Each row was made from one small tree. The marks that hang from a mark follow it in brackets, in alphabetical order. Every link used is in the known rows. Write each row's tree.
Known rows
F(C T(E) Z): [-0.25 -1.29  0.44 -1.39  1.77  2.12 -1.96  0.07 -0.72  2.37 -0.65 -0.14
  0.73  0.70 -0.48  0.36  0.15 -2.09 -0.01 -2.60 -0.87  1.16  3.64  0.68
 -0.17 -1.34 -1.70]
Z(A(K) M(N)): [-0.21 -1.47 -0.23 -1.47 -0.67  0.94 -2.10 -1.17  0.90  0.28  1.52 -1.02
  0.91  0.02  0.93 -0.32 -0.02  0.35 -0.01  0.63  0.19 -0.38 -0.09 -1.02
 -0.26 -0.31 -0.29]
F(Z(A)): [-0.97 -2.00  1.58 -0.65  0.78  1.04 -2.39 -1.20  0.95  1.36 -0.15 -0.88
 -0.08  0.74  2.31 -0.14 -0.13 -0.57  0.18 -0.14 -1.88  0.48  1.41  0.08
 -0.61 -0.66 -0.88]
L(J(Y(F(Z)))): [-0.23  0.60  1.50  0.00  0.59  1.85  0.46  2.15 -2.00  2.24  1.11 -0.14
 -0.67 -0.76  1.54 -0.13 -0.58  0.37  0.58 -0.36 -2.36  0.14  1.65  0.77
 -2.68 -0.83  1.70]
D(Y(F)): [ 0.44  2.19  1.79 -0.06 -0.25  1.49  1.52  1.35  0.03  0.95 -1.23 -0.80
  0.38 -2.48 -2.28 -0.55 -0.24  0.39 -0.05 -0.74 -0.74 -0.12  0.59 -1.46
  0.02  0.72  0.81]
T(E): [ 0.28  0.28 -0.30  0.53  0.99  0.73 -0.81 -0.10  0.54  0.14  0.40  0.93
  0.39  0.75  1.24 -0.44  0.39 -0.65  0.06 -0.39  0.06 -0.04  0.72  0.77
  1.32 -0.45  0.33]
Z(F(C T Y) M(N)): [ 0.85 -0.86 -2.03 -3.76  0.51  2.62 -0.65  0.84 -1.96  1.21 -1.19 -1.36
  2.04 -1.35 -6.19  1.33 -0.12 -0.53  0.64 -1.27 -0.18  1.45  1.34 -1.37
  0.20 -0.66  1.07]
A(K Z): [ 0.01  0.60  0.23  1.56 -0.75  0.45 -0.69 -1.61  0.99 -0.49  0.78 -0.06
  0.53  0.82 -0.89  0.27  0.52  0.11 -0.70 -0.11  0.08  0.22  0.37  1.74
  0.50  0.63  0.76]
Y(F(T(E) Z(A))): [-1.21 -0.59  1.21 -1.64  2.58  2.42 -3.74 -0.33  1.44  2.21  0.19 -1.09
  1.39 -0.89  3.03 -0.44 -0.28 -0.24 -0.19 -1.76 -2.04  0.83  4.00  0.30
  0.12 -0.55 -0.25]
A(K Z(M)): [ 0.81  0.05 -0.98  0.46 -1.00  0.47 -0.28 -1.27  0.36 -0.30  0.93 -0.83
  1.18 -0.45 -2.08  0.66  0.48 -0.08 -0.05 -0.13  0.34  0.14  0.62  1.60
  0.28  0.85  1.07]
Y(F): [ 0.09  1.42  0.28 -0.34 -0.32  0.29  0.49  1.08 -0.21  0.19 -0.32 -0.53
  0.64 -1.81 -1.23 -0.48 -0.27 -0.14 -0.21  0.03 -1.04  0.00  0.60 -0.09
 -0.40  0.74  0.91]
L(J(Y(F(C T Z)))): [-0.45 -0.24  2.00 -1.32  1.23  2.34  0.96  2.39 -2.41  3.24 -0.33 -0.90
 -0.40 -1.77  0.07  0.17 -0.64 -1.11  0.10 -1.73 -2.26  1.00  3.19  0.49
 -3.08 -0.80 -0.68]
D(Y): [ 0.42  0.90  1.53  0.41  0.11  1.09  1.48  0.44 -0.12  0.77 -0.93 -0.13
 -0.03 -0.70 -0.96 -0.10  0.06  0.39  0.09 -0.72  0.54 -0.14 -0.09 -1.22
  0.26  0.09  0.11]
L(J): [ 0.31 -0.41  0.96  0.52  0.55  0.37  0.99  0.01 -1.17  0.23 -0.30  0.62
 -0.38 -0.74  0.79  0.40  0.10  0.16  0.07  0.75 -0.54  0.11 -0.30  1.93
 -0.63 -0.50  0.60]
F(Y Z(A)): [-1.20 -2.82  1.59 -1.30  1.25  2.14 -2.23 -1.65  0.13  1.89  0.35 -0.34
  0.39  0.94 -1.70  0.81  0.19 -0.94  0.24 -0.31 -1.29  1.10  1.51 -0.17
 -0.10 -1.33  0.59]
A(K): [-0.10  0.14  1.04  0.60 -0.53  0.31 -1.10 -0.73 -0.27  0.08  1.20 -0.32
 -0.01  0.54 -1.40  0.34  0.23  0.23 -0.84 -0.09  0.61 -0.04  0.28  0.37
 -0.40 -0.18  0.17]
L(J(Y(F(Z(A))))): [-0.66 -0.52  2.57 -0.33  1.22  1.80 -0.70  1.28 -0.35  2.36  0.84 -0.76
 -0.84 -1.11  3.70 -0.64 -0.71 -0.21  0.37  0.38 -3.40  0.35  1.80  0.53
 -2.14 -0.56  0.55]
Y(F(C T Z(M(N)))): [ 0.05 -0.81 -1.23 -3.86 -0.53  2.76 -0.91  1.25 -1.77  2.44 -0.80 -1.68
  1.95 -2.49 -3.36  0.37 -0.58 -0.74  0.80 -1.87 -1.77  0.71  2.75 -1.45
 -1.56 -0.60 -0.79]
K(A(Z(F(C T Y)))): [ 0.33 -0.01 -0.76 -1.04  0.62  2.23 -2.40 -0.77  1.04  0.59 -2.18 -0.68
  1.97 -1.63 -4.73  0.26  0.89 -2.51 -0.54 -2.50  0.16  1.93  1.94  0.63
  1.08  0.84  2.08]
F(C Y Z): [-0.32 -2.22  1.23 -1.54  0.38  2.22 -0.11 -0.17 -2.09  2.21 -0.62  0.04
  0.39  1.01 -6.24  1.08  0.33 -2.80  0.17 -0.85 -1.08  1.56  1.82 -0.11
 -0.65 -1.48 -0.04]
F(Z): [-0.12 -0.82  0.44 -0.54 -0.01  1.11 -1.36 -0.40 -0.53  1.36  0.20  0.18
 -0.01  0.70 -0.05  0.70 -0.08  0.31  0.36 -0.81 -1.30  0.28  1.32  0.13
 -0.93 -0.92  0.17]
Y(F(Z(A))): [-1.16 -0.75  1.63 -1.15  0.33  1.41 -2.09 -0.04  0.87  1.56 -0.33 -1.33
  0.43 -1.07  0.93 -0.41 -0.43 -0.66  0.01 -0.22 -2.90  0.46  2.14 -0.08
 -1.09 -0.04 -0.08]
J(Y(F(C Z(A(K))))): [-0.81 -0.72  2.97 -0.94 -0.11  1.62 -1.85  0.88 -0.08  2.68  0.88 -1.88
 -0.53  0.34  0.28 -1.29 -0.50 -2.69 -0.87 -0.65 -2.35  0.64  2.96 -0.92
 -2.62 -0.08 -1.52]

Which tree is each row?
[ 0.39 -2.61 -0.72 -2.82  1.84  3.30 -1.90 -0.10 -2.19  3.21  0.25 -0.56
  1.74 -0.07 -5.77  1.59  0.53 -2.56  0.61 -2.67  0.19  1.72  3.85 -0.05
  0.32 -1.79  0.21] : F(C T(E) Y Z(M))
[ 1.12 -0.80 -0.23 -2.49 -1.03  1.50 -0.50  1.49 -2.07  2.04 -1.16 -1.57
  1.12 -2.30 -4.49  0.13 -0.23 -2.75  0.40 -0.82 -2.99  0.78  2.35  0.01
 -2.05  0.17 -0.37] : Y(F(C Z(M)))
[ 0.75  1.84 -0.15  1.00 -0.55  0.71 -1.42 -0.93  1.33 -0.83 -0.15 -0.87
  0.83  0.22 -1.48  0.66  0.32  0.54 -0.84 -0.08 -1.42  0.56  0.79  2.35
  0.48  1.03  2.21] : A(K Z(F))
[ 0.19 -0.04 -0.72 -1.29  1.32  2.09 -0.14 -0.29  0.01  0.61 -2.28 -1.33
  1.57 -0.52 -5.45  1.25  0.23 -1.63 -0.26 -1.29 -0.93  2.25  1.98  1.19
  1.23  0.53  0.96] : A(Z(F(C T Y)))
[-0.26  2.00  1.71 -0.52  0.67  1.71  1.20  1.31 -0.08  1.36 -1.27 -1.64
  0.83 -3.24 -1.94 -0.22 -0.43  1.47 -0.20 -1.95  0.31  0.21  1.78 -1.69
 -0.23  0.56  0.36] : D(Y(F(T)))
[-0.15 -1.67 -1.14 -2.01 -0.20  0.79 -0.90 -0.32  1.13  0.16  0.31 -0.65
  0.91 -0.72  2.27 -0.41 -0.30 -0.03  0.94  0.77 -0.61 -0.28 -0.56 -1.27
  0.20 -0.02 -0.64] : Z(A M(N))
[ 0.72 -0.31 -1.47 -2.33  1.31  1.93 -2.33  0.20 -1.58  0.99 -0.01 -1.98
  1.70 -2.10 -5.56  1.87 -0.05  1.07  0.38 -1.46  0.57  1.12  1.71 -0.75
  0.48 -0.24  3.06] : Z(F(T Y) M)
[-0.64 -0.59  0.44 -1.36  3.45  2.46 -3.40 -0.82  1.39  1.02 -0.14 -0.92
  1.34  0.13 -0.12  0.53  0.21 -0.29 -0.53 -1.18 -0.14  1.49  2.48  0.19
  2.10 -0.48  1.65] : Z(A F(T(E) Y))
[-0.20  0.91 -0.17 -0.01  0.90  2.23 -2.04 -1.64  0.50  0.23  0.40 -1.18
  1.59 -0.13 -4.74  1.99  0.43  1.23 -0.94 -1.37  0.38  1.59  2.10  1.46
  1.06  0.13  3.09] : A(K Z(F(T Y)))
[-0.78 -0.51 -0.16 -0.66  2.57  2.32 -1.64 -0.72 -0.32  1.25  1.00  0.56
  1.12  0.57 -2.52  0.93  0.53  0.03 -0.14 -1.70  1.87  0.94  2.10  0.01
  1.79 -1.17  1.58] : F(T(E) Y)
[ 1.11  0.76 -2.13 -1.16 -0.96  2.85 -1.50 -1.11  0.10 -0.29  1.16 -0.35
  2.29  0.19 -5.77  1.64  0.48  1.10  0.33  0.00 -0.39  0.78  0.23  0.61
  1.31 -0.13  4.58] : A(K Z(F(Y) M(N)))
[-0.05 -1.90 -1.04 -2.10  2.23  3.31 -2.91 -0.70 -1.65  2.68  1.57 -0.28
  2.05 -0.24 -3.89  1.80  0.49 -0.19  0.83 -2.56  0.89  1.10  3.38 -0.24
  0.85 -1.84  2.10] : F(T(E) Y Z(M))
[-0.44  1.27  1.04  0.10  1.43  1.24  1.13  2.23 -1.46  1.75  0.84 -0.61
 -0.36 -2.35  2.16 -0.29 -0.66  1.53  0.07 -0.91 -0.35  0.17  1.46  0.14
 -1.68 -0.16  0.97] : L(J(Y(F(T))))
[ 1.25  0.57 -2.71 -1.23 -0.10  1.12 -3.85 -0.54  1.64 -0.19 -1.07 -1.47
  2.04 -2.70 -0.07  0.25  0.44  0.46  0.33 -2.61  0.41  0.50  1.47  0.43
  0.61  1.62  2.57] : K(A(Z(F(T) M)))
[-0.41  2.16 -0.21 -0.21  2.00  1.56 -0.77  2.20  0.18  1.58  1.81 -0.41
  0.42 -0.88  3.00 -1.00 -0.46  0.75 -0.16 -1.99  0.63  0.03  2.55 -1.16
  0.21 -0.05  0.92] : J(Y(F(T(E))))
[ 1.27  0.82 -0.77 -0.22 -0.27  0.58  0.68  0.43  0.82 -0.57 -2.86 -0.93
  0.84 -0.08 -2.09  0.12  0.08 -2.29 -0.31 -0.03 -2.55  1.36  0.73  2.17
  0.62  1.33  0.20] : A(Z(F(C)))
[ 1.43  1.45 -2.53 -0.72 -1.58  1.68 -1.32 -0.63  0.90 -1.02  0.53 -0.89
  1.91  0.09 -1.76  0.73  0.10  1.54  0.28  0.03 -0.91  0.11  0.02  1.03
  0.61  0.55  2.85] : A(K Z(F M(N)))
[-0.62  0.73  0.19 -1.10  1.68  2.59 -2.19  0.44 -0.32  2.11  0.54 -0.37
  1.39 -0.91  0.32  0.42 -0.13  0.47  0.03 -2.31 -1.09  0.60  3.84  0.37
 -0.19 -0.79  0.98] : Y(F(T(E) Z))
[ 0.68 -0.22  1.21 -2.64 -0.01  2.87  0.62  1.91 -1.89  3.34 -2.43 -2.58
  1.52 -3.82 -5.22  0.33 -0.47 -1.16  0.55 -3.02 -1.39  0.92  3.59 -1.82
 -1.47  0.02 -0.79] : D(Y(F(C T Z(M))))
[-0.64 -1.61  0.54 -1.79  1.34  1.41  0.45 -0.05 -1.43  1.60 -0.96 -0.76
  0.74 -0.50 -5.32  0.98  0.32 -2.03 -0.44 -1.32  1.03  1.57  1.56 -0.40
  0.21 -0.67 -1.05] : F(C T Y)
[ 1.15 -0.47 -2.07 -0.03 -1.07  0.37 -1.73 -0.80  1.71 -0.41  0.00  0.02
  1.45 -1.94  0.05 -0.61  0.85 -1.24  0.56 -1.36  0.69 -0.03  0.13  0.56
  0.64  1.37  1.56] : K(A(Z(M)))
[-0.33 -2.29  0.29 -1.81 -0.92  2.07 -3.32 -1.81  0.40  1.55  1.73 -1.02
  0.88  0.71  0.67  0.42 -0.05  0.48  0.63 -0.23 -0.94 -0.13  1.19 -1.08
 -1.02 -1.24 -0.09] : F(Z(A(K) M(N)))
[ 0.27 -3.37  0.62 -2.46  0.17  1.03 -1.03 -0.30 -0.32  2.15 -1.45 -1.91
  0.45 -0.43 -0.81 -0.12 -0.13 -3.14  0.40 -0.40 -2.44  0.89  2.06 -0.26
 -1.23 -0.24 -2.67] : F(C Z(A M))
[-0.17  1.06  0.55 -0.63 -0.05  1.54 -0.57  1.98 -0.88  1.97  1.60 -0.60
 -0.30 -0.34  0.80 -0.31 -0.66  0.32  0.35 -1.22 -2.32  0.01  1.99 -1.08
 -1.90 -0.37  1.46] : J(Y(F(Z)))
[-0.46 -3.22  1.35 -1.46  0.39  2.37 -3.52 -2.00 -0.80  2.23  1.85 -1.49
  1.05  0.25 -4.60  1.26  0.42 -0.86 -0.04 -0.42 -0.17  0.90  2.03 -0.17
 -0.56 -1.18  1.37] : F(Y Z(A(K) M))
[ 1.77  0.95 -3.55 -1.28 -1.54  1.57 -2.30 -0.19  2.21 -1.13 -0.40 -0.14
  2.11 -1.63  0.20 -0.29  0.51  0.12  0.99 -1.14 -0.57 -0.15 -0.33  0.03
  0.95  1.16  3.03] : K(A(Z(F M(N))))
[ 1.92 -0.40 -1.83 -1.54 -0.06  1.72  0.43  0.38 -0.75  0.32 -1.76 -1.13
  1.93 -0.89 -7.13  1.13  0.46 -2.67  0.29 -0.16 -1.96  1.84  1.05  1.35
  1.02  0.99  2.12] : A(Z(F(C Y) M))
[ 0.06 -1.63  0.80 -0.65 -0.32  0.11 -2.24 -1.25  0.50  0.43  0.86 -1.65
  0.48 -0.70  0.19 -0.26  0.06 -0.66 -0.48  0.30  0.36 -0.05  0.79 -0.33
 -0.35  0.22 -0.34] : Z(A(K) M)
[ 0.62  0.20 -2.00 -0.21 -1.67  1.38 -0.38 -1.12  0.68 -0.54  1.51 -0.28
  1.69  0.07 -1.05  0.36  0.31  1.17  0.46  0.02  0.15 -0.24 -0.20  0.56
  0.67  0.12  1.37] : A(K Z(M(N)))
[ 0.64 -0.09 -0.76 -1.98 -0.80  1.59 -1.33  0.93 -1.35  1.77  0.08 -1.41
  1.33 -2.34 -2.76  0.59 -0.34 -0.09  0.73 -0.88 -2.26  0.21  1.92 -0.20
 -1.49 -0.09  1.32] : Y(F(Z(M)))
[-0.37 -1.05 -0.15 -2.41  2.12  2.41 -3.61 -0.17  0.68  2.54  0.21 -1.87
  1.84 -1.99  1.42 -0.20 -0.27 -0.57  0.45 -1.87 -1.38  0.69  4.03 -0.18
 -0.07 -0.27  0.13] : Y(F(T(E) Z(A M)))
[-0.47 -0.47  0.96 -2.15  0.39  1.84 -0.86  0.79 -1.41  2.42 -1.72 -1.59
  0.99 -1.92 -2.98  0.31 -0.46 -1.39 -0.21 -2.03 -2.05  1.12  3.34 -0.02
 -1.78 -0.24 -1.48] : Y(F(C T Z))
[-0.63 -1.23  2.90 -1.29 -0.39  1.64 -2.23 -0.55 -0.01  1.95 -0.58 -1.91
  0.38 -0.97 -2.02 -0.42 -0.16 -3.04 -1.23 -0.17 -2.97  0.95  2.99  0.20
 -2.04  0.03 -1.56] : Y(F(C Z(A(K))))
